Every row comes from one small tree of marks. Brackets hold a mark, then the marks that hang from it, in alphabetical order. Every link used is in the known rows. Which tree was each row made from?
Known rows
(B (R W)): [-0.04 -0.21  0.33  1.03 -0.37 -0.25  2.01  1.07  0.53 -0.14  0.56  0.31
 -0.30 -0.07 -1.66 -0.81  0.92  0.54  0.08 -0.01 -0.69 -2.74  3.06  0.33
  0.78 -0.23 -0.87 -1.24  0.21  0.91  0.46  0.54  1.23]
(R B (X Y)): [-0.43  0.80 -0.11  1.30 -0.37  0.11 -0.04  0.94  0.58 -0.05  1.74  0.20
  0.22  3.10  0.79 -0.45  1.15 -0.57  0.08 -2.93  0.80 -3.71  3.25  0.80
  1.67  0.19  0.04 -0.78  2.09  0.61 -0.62  0.22  3.25]
(N R): [-0.10  0.30 -0.11  0.07 -0.92  0.20  0.55  0.48  0.33 -0.56  1.00  0.55
  0.01 -0.79 -0.32 -0.70 -0.33 -1.06  0.35  0.90  0.40 -3.88  1.74  0.88
  0.92 -0.51 -0.66 -0.61  1.79  1.17  0.31  0.44  1.22]
(G (R C N (X Q))): [-0.37 -1.49  0.12  0.02 -0.62  0.14  1.52  0.90  0.35 -0.62  0.68  0.95
  0.42  0.39 -0.25 -0.83  1.61  0.19 -0.39 -1.96  0.67 -2.31  3.55  1.23
 -0.20 -0.52 -0.99 -2.34  0.28  0.66 -1.17  0.61  1.85]
(B (R C K N W (X Q Y))): [-0.35 -1.70  0.35  1.34 -1.19  0.84  1.09  1.92 -0.03  0.30  0.12 -0.30
  0.21  0.11 -0.61 -1.27  2.76  0.20 -0.61 -2.40  1.09 -3.86  5.06  0.37
  1.36 -0.43 -0.49 -4.09  1.33  1.33 -0.89  0.64  2.34]
(W (R B C G N (X Q Y))): [ 0.21 -1.18  0.19  0.94 -0.82  0.58  1.92  2.72  0.05 -0.44  1.52 -0.02
  0.13  0.82 -0.16  0.32  2.28 -2.56 -2.02 -2.07  1.82 -3.70  4.07  1.21
  2.30 -0.12 -0.35 -3.21  1.90  0.21 -1.93 -0.14  3.82]
(C (R B G K N W)): [ 0.02  0.37  0.17  1.96 -0.17  1.09  0.98  2.34  0.65  0.15  0.44 -1.14
  0.66 -0.44  0.27 -0.68 -0.34 -1.18 -2.44  0.53  2.48 -5.85  5.35  1.49
 -0.04 -0.37 -1.22 -2.53  0.64  0.90 -1.45  0.57  2.11]
(B (R K)): [-0.22  0.16  0.39  0.63 -0.82  0.40  0.15  0.91  0.03 -0.22  0.16 -0.46
 -0.35 -0.51 -1.07 -1.71  0.42  0.10 -0.48  0.12 -0.82 -2.83  2.58 -0.10
  0.28 -0.23 -0.48 -1.95 -0.50  0.74 -0.04  0.29  0.45]
(C (R G)): [-0.82  1.19  0.14  0.82  0.35  0.00  1.87  1.50  0.64 -0.93  0.31  0.25
  0.01 -0.15 -0.41 -0.50 -0.98 -1.60 -2.12  1.66  0.69 -2.38  1.61  0.88
 -0.48  0.08  0.01 -1.09  0.83  0.42 -0.28  0.26  0.97]
(W (R B C G K (X Q))): [-0.11 -0.64  0.06  1.00 -0.52  1.20  0.23  2.50  0.07 -0.16  0.85 -0.86
  0.11  1.24 -0.60 -0.33  1.92 -1.28 -1.72 -1.96  0.90 -3.46  4.26  0.37
  1.13 -0.16 -0.30 -2.99  1.34  0.04 -2.22 -0.26  2.81]
(R B C G K X): [-0.31 -0.58 -0.15  1.97 -1.09  2.10 -2.04  2.35  0.30  0.44  0.70 -1.49
  1.43  1.33  0.79 -0.66  2.53  1.20 -0.95 -3.29  1.99 -5.76  3.94 -0.19
  0.61 -0.34 -0.43 -3.51  1.41  0.55 -2.63  0.19  3.40]
(C R): [-0.77  1.18  0.15  0.70  0.76 -0.06  1.71  0.86  0.53 -0.63  0.10  0.59
 -0.27  0.74 -0.51 -0.98 -1.25 -1.48 -1.34  1.36 -0.04 -2.18  1.99  0.79
 -0.68  0.04  0.16 -0.31  0.88  0.60 -0.09  0.38  0.18]
(X Q R Y): [ 0.64  0.77  0.24 -0.35  1.71 -1.05  1.29  1.50  0.50 -0.57  1.57  1.98
 -1.53  3.05  2.29 -0.25  2.78 -3.98 -1.60 -0.41 -0.35  1.94  1.77  1.47
  1.28 -0.50  1.30 -0.83  5.18  0.85  0.51  0.51  3.62]
(C (R K W)): [-0.44  0.96  0.07  1.17  0.71  0.64  0.64  1.37  0.64  0.10 -0.38 -0.53
 -0.10  0.56 -0.38 -1.36 -1.08 -0.55 -1.43  0.73  0.71 -2.35  4.06  0.61
 -0.94 -0.26 -0.44 -1.02  1.06  1.16 -0.69  0.59  0.57]
(X (R B N W)): [ 1.93  0.93 -0.02  1.35  0.70 -0.27  0.43  1.69  0.77  0.22  1.46  0.03
 -0.07  2.09  0.57 -0.20  2.11 -1.03 -0.69 -1.27  0.45 -4.27  4.58  0.89
  0.35 -1.02 -1.29 -0.84  2.60  0.78 -1.00  0.56  3.38]
(B (R C G K N)): [ 0.12 -1.38  0.51  1.04 -1.60  1.13  0.39  2.12 -0.18 -0.15  0.08 -0.75
  0.52 -2.21 -0.75 -1.21  1.85  0.17 -1.51 -0.12  0.92 -4.46  2.91  0.03
  0.67 -0.55 -0.87 -4.08 -0.42  0.91 -1.17  0.40  1.55]
(X Q Y): [-0.27 -0.30  0.26 -0.06  0.88 -0.72  1.03  1.12  0.32 -0.26  1.36  1.75
 -1.21  1.53  1.99 -0.18  1.23 -3.22 -1.05  0.32  0.21  1.63  0.95  1.83
  2.10 -0.12  0.85 -0.76  3.92  1.21  0.81  0.74  3.03]
(Y (X (R B N))): [ 1.37  0.85 -0.21  0.21  0.25  0.12  2.25  1.78  0.94  0.15  1.87  1.35
 -0.36  2.21  0.20 -0.35  2.38 -1.90 -1.28 -1.05 -0.45 -2.54  1.80  1.26
  1.70 -0.27 -0.65 -1.25  2.62  1.00 -0.97  0.85  2.57]
(G (R B C W (X Q Y))): [-0.28 -1.94  0.20  0.48  0.22  0.45  2.59  1.41  0.95  0.18  1.42  1.55
  0.38  2.27  0.63 -0.48  2.55  0.57  0.09 -3.10  0.95 -1.98  5.28  1.82
  0.81 -0.33 -0.36 -1.47  1.75  0.96 -0.74  0.90  3.15]
(N (R B C G K W (X Y))): [-0.16 -1.16 -0.16  1.27 -1.61  1.93  0.07  2.22  0.58  0.37  1.17 -0.57
  1.24 -0.02  0.65 -0.49  2.18  0.25 -0.26 -2.34  2.95 -6.26  5.16  0.91
  1.79 -0.58 -0.53 -3.05  3.02  1.50 -1.29  0.53  3.70]
(R G N): [ 0.55  0.24  0.01  1.03 -1.15 -0.13 -0.37  1.74  0.29 -0.66  0.92 -0.82
  0.42 -1.80  0.22  0.07  0.31 -1.19 -1.82  0.87  1.89 -3.29  1.32  0.92
  0.89 -0.54 -1.74 -2.30  0.66  0.79 -1.00  0.37  3.12]

Write each row's tree
[-0.22 -1.15  0.19  1.77 -1.94  1.14  0.48  2.30  0.15  0.02 -0.06 -1.43
  0.97 -1.16 -1.52 -1.01  2.43  1.47 -0.98 -2.04  1.53 -5.34  4.72 -0.25
  0.68 -0.48 -1.34 -4.50 -0.03  1.02 -1.52  0.39  2.44]	(B (R C G K N W X))
[-0.26 -1.51 -0.20  2.43 -0.40  1.86 -0.83  2.88  0.71  0.96  0.83 -1.07
  1.17  1.99  0.96  0.07  3.57  1.15 -0.80 -3.59  2.36 -5.30  5.76  0.67
  1.17 -0.53 -0.74 -3.86  2.89  0.89 -2.27  0.69  4.55]	(R B C G K W (X Q))
[-0.18 -1.94  0.29  0.23 -0.55  0.47  2.25  1.25  0.44 -0.25  1.51  1.35
  0.48  1.25  0.94 -0.66  2.23 -0.48 -0.52 -2.74  1.30 -3.28  4.59  1.94
  0.90 -0.36 -0.53 -2.24  0.94  0.75 -1.17  0.70  2.80]	(G (R B C N (X Q Y)))
[-1.06 -1.09  0.37  0.84 -1.26  0.90  0.87  2.04  0.03 -0.39  0.37 -0.08
  0.18  0.02 -0.32 -1.06  2.77 -0.16 -1.30 -1.71  0.57 -2.62  2.86  0.08
  1.21 -0.03  0.50 -4.05  1.17  0.63 -0.64  0.21  2.28]	(B (R C G K (X Q Y)))
[-0.54 -0.98 -0.16  0.79 -1.14  1.63 -0.31  1.13  0.09  0.17  1.06  0.16
  0.64  0.83  0.45 -0.96  1.63 -0.46  0.49 -1.89  1.09 -6.50  4.20  0.88
  1.22 -0.55 -0.08 -2.50  2.57  1.01 -0.99  0.49  1.85]	(N (R B C K (X Q)))
[-0.17 -0.06  0.08 -0.09 -1.23  0.39 -0.39  0.75  0.31 -0.58  0.52 -0.61
  0.32 -0.05  0.34 -1.79  0.38  0.03 -1.01 -2.01  1.43 -1.62  4.34  0.98
 -0.35 -0.39 -1.28 -2.24 -0.31  1.04 -1.35  0.39  2.10]	(G (R K N (X Y)))
[ 1.24  0.56  0.11  0.69  1.15 -0.65  1.00  1.52  0.38 -0.30  1.88  1.16
 -0.83  2.56  1.43  0.04  2.51 -3.28 -1.22 -0.55 -0.36 -3.23  3.31  1.71
  0.86 -0.82 -0.29 -1.38  3.39  0.24 -0.46  0.54  3.12]	(X Q (R B N))
[-0.14  1.01 -0.03  0.43 -0.97  0.43 -0.65  2.05  0.13 -0.78  0.52 -1.66
 -0.25  0.37 -0.90 -0.79  0.41 -1.61 -2.14 -1.15  1.20 -0.78  3.21 -0.05
  0.82  0.06 -0.48 -2.31  0.94  0.37 -1.68 -0.51  2.83]	(W (R G K (X Y)))
[ 0.30 -0.29 -0.11  1.03 -1.03  0.65  1.34  1.62  0.89 -0.11  1.77  0.15
  0.66 -0.77 -0.01  0.24  0.72 -0.56 -0.07  0.24  1.79 -6.09  3.74  1.61
  1.72 -0.59 -1.28 -1.32  2.14  1.12 -0.09  0.61  3.03]	(N (R B G W))
[ 0.97 -2.16  0.32  0.76 -0.46  1.35  0.64  1.64  0.55  0.76  0.68 -0.11
  0.79 -0.20  0.65 -1.23  1.51  1.17 -0.48 -1.83  1.59 -4.08  6.11  1.46
 -0.08 -0.99 -1.82 -2.22 -0.07  1.40 -1.84  1.03  2.29]	(G (R B C K N W))
[-0.60  0.20  0.08 -0.34 -0.48 -0.34  1.30  0.43  0.73 -0.90  0.94  0.73
  0.01  1.12 -0.08 -1.13  0.45  0.18 -0.29 -1.75  0.29 -0.24  2.95  1.00
 -0.15 -0.06 -0.54 -0.76  0.25  0.70 -0.37  0.37  1.94]	(G (R (X Y)))
[-0.75 -1.35  0.32  1.14 -0.59  0.82  1.11  1.73  0.20  0.31  0.11  0.06
 -0.01  1.04 -0.72 -1.33  2.74  0.59 -0.28 -2.40  0.28 -2.49  4.48  0.09
  1.15 -0.23  0.16 -3.24  1.72  1.21 -0.42  0.57  2.08]	(B (R C K W (X Q Y)))
[-0.45 -0.75 -0.19  0.97 -1.62  1.22  0.89  1.54  0.46 -0.37  1.50  0.31
  1.19 -0.05 -0.16 -0.08  1.75 -0.06  0.21 -1.46  1.71 -7.03  3.04  0.85
  1.46 -0.37 -0.40 -2.27  2.10  0.72 -0.92  0.30  2.61]	(N (R B C G X))
[ 0.40 -0.31 -0.11  0.91 -0.68  0.55  1.29  0.98  0.75  0.20  1.62  0.48
  0.35  0.08 -0.05 -0.24  0.37 -0.47  0.75 -0.07  1.04 -5.96  4.05  1.50
  1.52 -0.62 -1.12 -0.55  2.18  1.31  0.11  0.72  2.17]	(N (R B W))
[ 1.02 -1.81  0.09  1.99  0.41  2.00 -1.17  2.13  0.53  1.79  0.40 -0.67
  0.73  1.40  1.18 -0.89  2.18  1.53  0.06 -2.18  1.25 -4.56  5.47  0.41
  0.73 -0.91 -0.92 -1.81  2.16  1.72 -1.88  1.04  2.72]	(R B C K W)
[-0.13 -0.99 -0.26  1.49 -1.62  1.92 -0.19  2.05  0.57  0.34  1.00 -0.85
  1.38 -0.12  0.03 -0.47  1.90  0.86  0.04 -2.09  2.50 -7.16  5.14  0.68
  1.18 -0.66 -0.99 -2.97  2.30  1.27 -1.50  0.50  3.14]	(N (R B C G K W X))
[-0.49 -0.32 -0.22  1.04 -1.24  0.45  1.79  1.73  0.86 -0.38  2.07  0.47
  0.53  0.57  0.49  0.40  1.67 -1.34 -0.15 -1.28  2.23 -5.45  4.27  1.93
  2.45 -0.25 -0.57 -2.08  3.44  1.01  0.00  0.51  4.03]	(N (R B G W (X Q Y)))
[ 1.59 -0.15 -0.22  0.72  0.03  1.09  1.73  2.80  1.03  0.70  1.46  0.60
  0.21  1.58  0.48 -0.30  3.53 -0.96 -1.85 -1.72  0.78 -2.90  3.03  1.02
  1.66 -0.57 -0.89 -2.63  3.08  1.39 -1.82  1.02  3.47]	(Y (X (R B C G K N W)))
[-0.03 -1.57 -0.27  2.10 -1.28  1.47 -1.60  2.89  0.26  0.47 -0.04 -1.82
  1.19 -0.25  0.34 -0.19  3.03  0.72 -1.54 -2.78  3.27 -4.38  5.12  0.37
  0.73 -0.88 -1.64 -5.13  2.44  1.36 -2.65  0.66  4.40]	(R C G K N W (X Q))
[-0.06 -1.82 -0.11  1.81 -1.21  1.45 -1.15  3.17  0.24  0.53  0.22 -1.45
  0.98 -0.06  1.26 -0.28  3.45 -0.13 -1.95 -3.09  3.93 -3.06  5.19  0.74
  1.52 -0.74 -0.95 -5.20  3.44  1.74 -2.37  0.72  5.18]	(R C G K N W (X Q Y))
[-0.45 -1.46  0.00  0.26  0.07  0.14  2.07  1.03  0.86 -0.21  0.60  1.19
  0.30  1.44 -0.50 -0.60  1.89  1.30  0.25 -2.31  0.33 -1.09  4.22  1.08
 -0.32 -0.46 -0.80 -1.47  1.08  0.90 -0.74  0.82  2.20]	(G (R C W (X Q)))
[ 0.92 -0.17 -0.08  1.65 -0.83 -0.10  0.12  2.22  0.74 -0.10  0.82 -1.11
  0.59 -1.61 -0.11  0.45  0.83 -0.23 -1.48  0.38  2.55 -3.38  3.14  1.09
  1.03 -0.74 -2.42 -2.32  1.24  1.27 -1.02  0.67  4.00]	(R G N W)
[ 1.09 -0.52 -0.21  0.20  0.60  0.12  3.12  2.66  1.03  0.18  1.57  1.81
 -0.43  1.68  0.32  0.35  3.84 -2.11 -1.91 -0.88  0.15 -0.81  1.74  1.57
  1.98 -0.48 -0.43 -2.56  4.14  1.26 -0.87  1.16  3.57]	(Y (X Q (R C G N W)))
[ 1.35  0.00 -0.24  0.56  0.39  1.07  1.75  2.67  1.17  0.68  1.42  0.86
  0.07  2.12  0.45 -0.30  3.48 -0.71 -1.56 -1.65  0.22 -2.00  2.66  0.81
  1.47 -0.42 -0.43 -2.10  3.36  1.31 -1.50  0.98  3.29]	(Y (X (R B C G K W)))
[-0.87  0.50 -0.05  2.04 -0.08  0.23  2.65  2.12  0.82 -0.44  1.00 -0.13
  0.59  1.02 -0.34  0.18  0.35 -1.56 -1.95 -0.62  2.14 -6.01  5.08  1.85
  0.49 -0.01 -0.85 -2.55  1.43  0.29 -0.98  0.46  2.71]	(C (R B G N W (X Q)))
[ 0.58  0.77  0.25 -0.21  1.34 -0.96  1.33  2.15  0.63 -0.85  1.79  1.63
 -1.23  2.16  2.40  0.23  3.08 -4.11 -2.38 -0.08  0.38  1.80  1.38  1.58
  1.44 -0.46  1.15 -1.54  5.20  0.65  0.32  0.38  4.48]	(X Q (R G) Y)
[ 1.07  0.25  0.24  0.71  1.34  0.07  0.61  2.81  0.83  0.19  1.90  0.61
 -0.83  2.76  3.09  0.02  3.69 -3.24 -2.30 -1.25  1.31 -0.36  4.47  1.91
  1.71 -0.71  0.54 -2.17  5.38  1.02 -0.40  0.64  5.33]	(X Q (R B G K W) Y)
[-0.13 -0.07 -0.05  0.65 -0.62  0.39  0.85  2.09  0.21 -0.78  0.50 -0.51
  0.14  0.53 -1.71 -0.09  1.30 -0.66 -1.38 -1.32  0.60 -1.87  2.42 -0.28
  0.71 -0.06 -0.43 -2.06  0.97  0.14 -1.75 -0.36  2.40]	(W (R C G X))
[-1.37  1.51  0.01  0.78  0.24 -0.09  1.62  0.90  0.56 -0.81  0.25  0.39
 -0.12  1.72 -0.39 -1.04 -0.74 -1.49 -1.31 -0.37  0.64 -1.99  2.58  0.65
 -0.25  0.36  0.66 -0.83  1.52  0.60 -0.27  0.18  0.94]	(C (R (X Y)))
[ 0.99  0.91 -0.05  0.58  1.61 -0.32 -0.39  1.64  0.61  0.09  0.70  0.29
 -1.07  2.62  1.07 -0.57  2.36 -1.84 -1.16 -0.55 -0.53 -0.25  3.74  0.79
 -0.19 -0.98 -0.26 -1.32  4.02  0.86 -0.38  0.64  2.95]	(X Q (R K W))
[ 0.91  0.61 -0.22 -0.13  0.20  0.17  1.60  2.27  0.80 -0.14  1.49  1.04
 -0.67  1.31  0.61 -0.25  2.86 -2.85 -2.39 -0.34 -0.06 -0.72  1.37  1.43
  1.57 -0.36 -0.47 -2.66  3.31  1.00 -0.97  0.85  3.06]	(Y (X Q (R G K N)))
[ 1.04  0.40 -0.17  0.17  0.22  0.40  1.93  2.40  0.85  0.08  1.93  1.14
 -0.53  1.82  0.96 -0.13  3.03 -2.98 -2.26 -0.81  0.04 -2.09  2.10  1.79
  1.98 -0.32 -0.48 -2.61  3.33  0.85 -1.05  0.88  3.29]	(Y (X Q (R B G K N)))
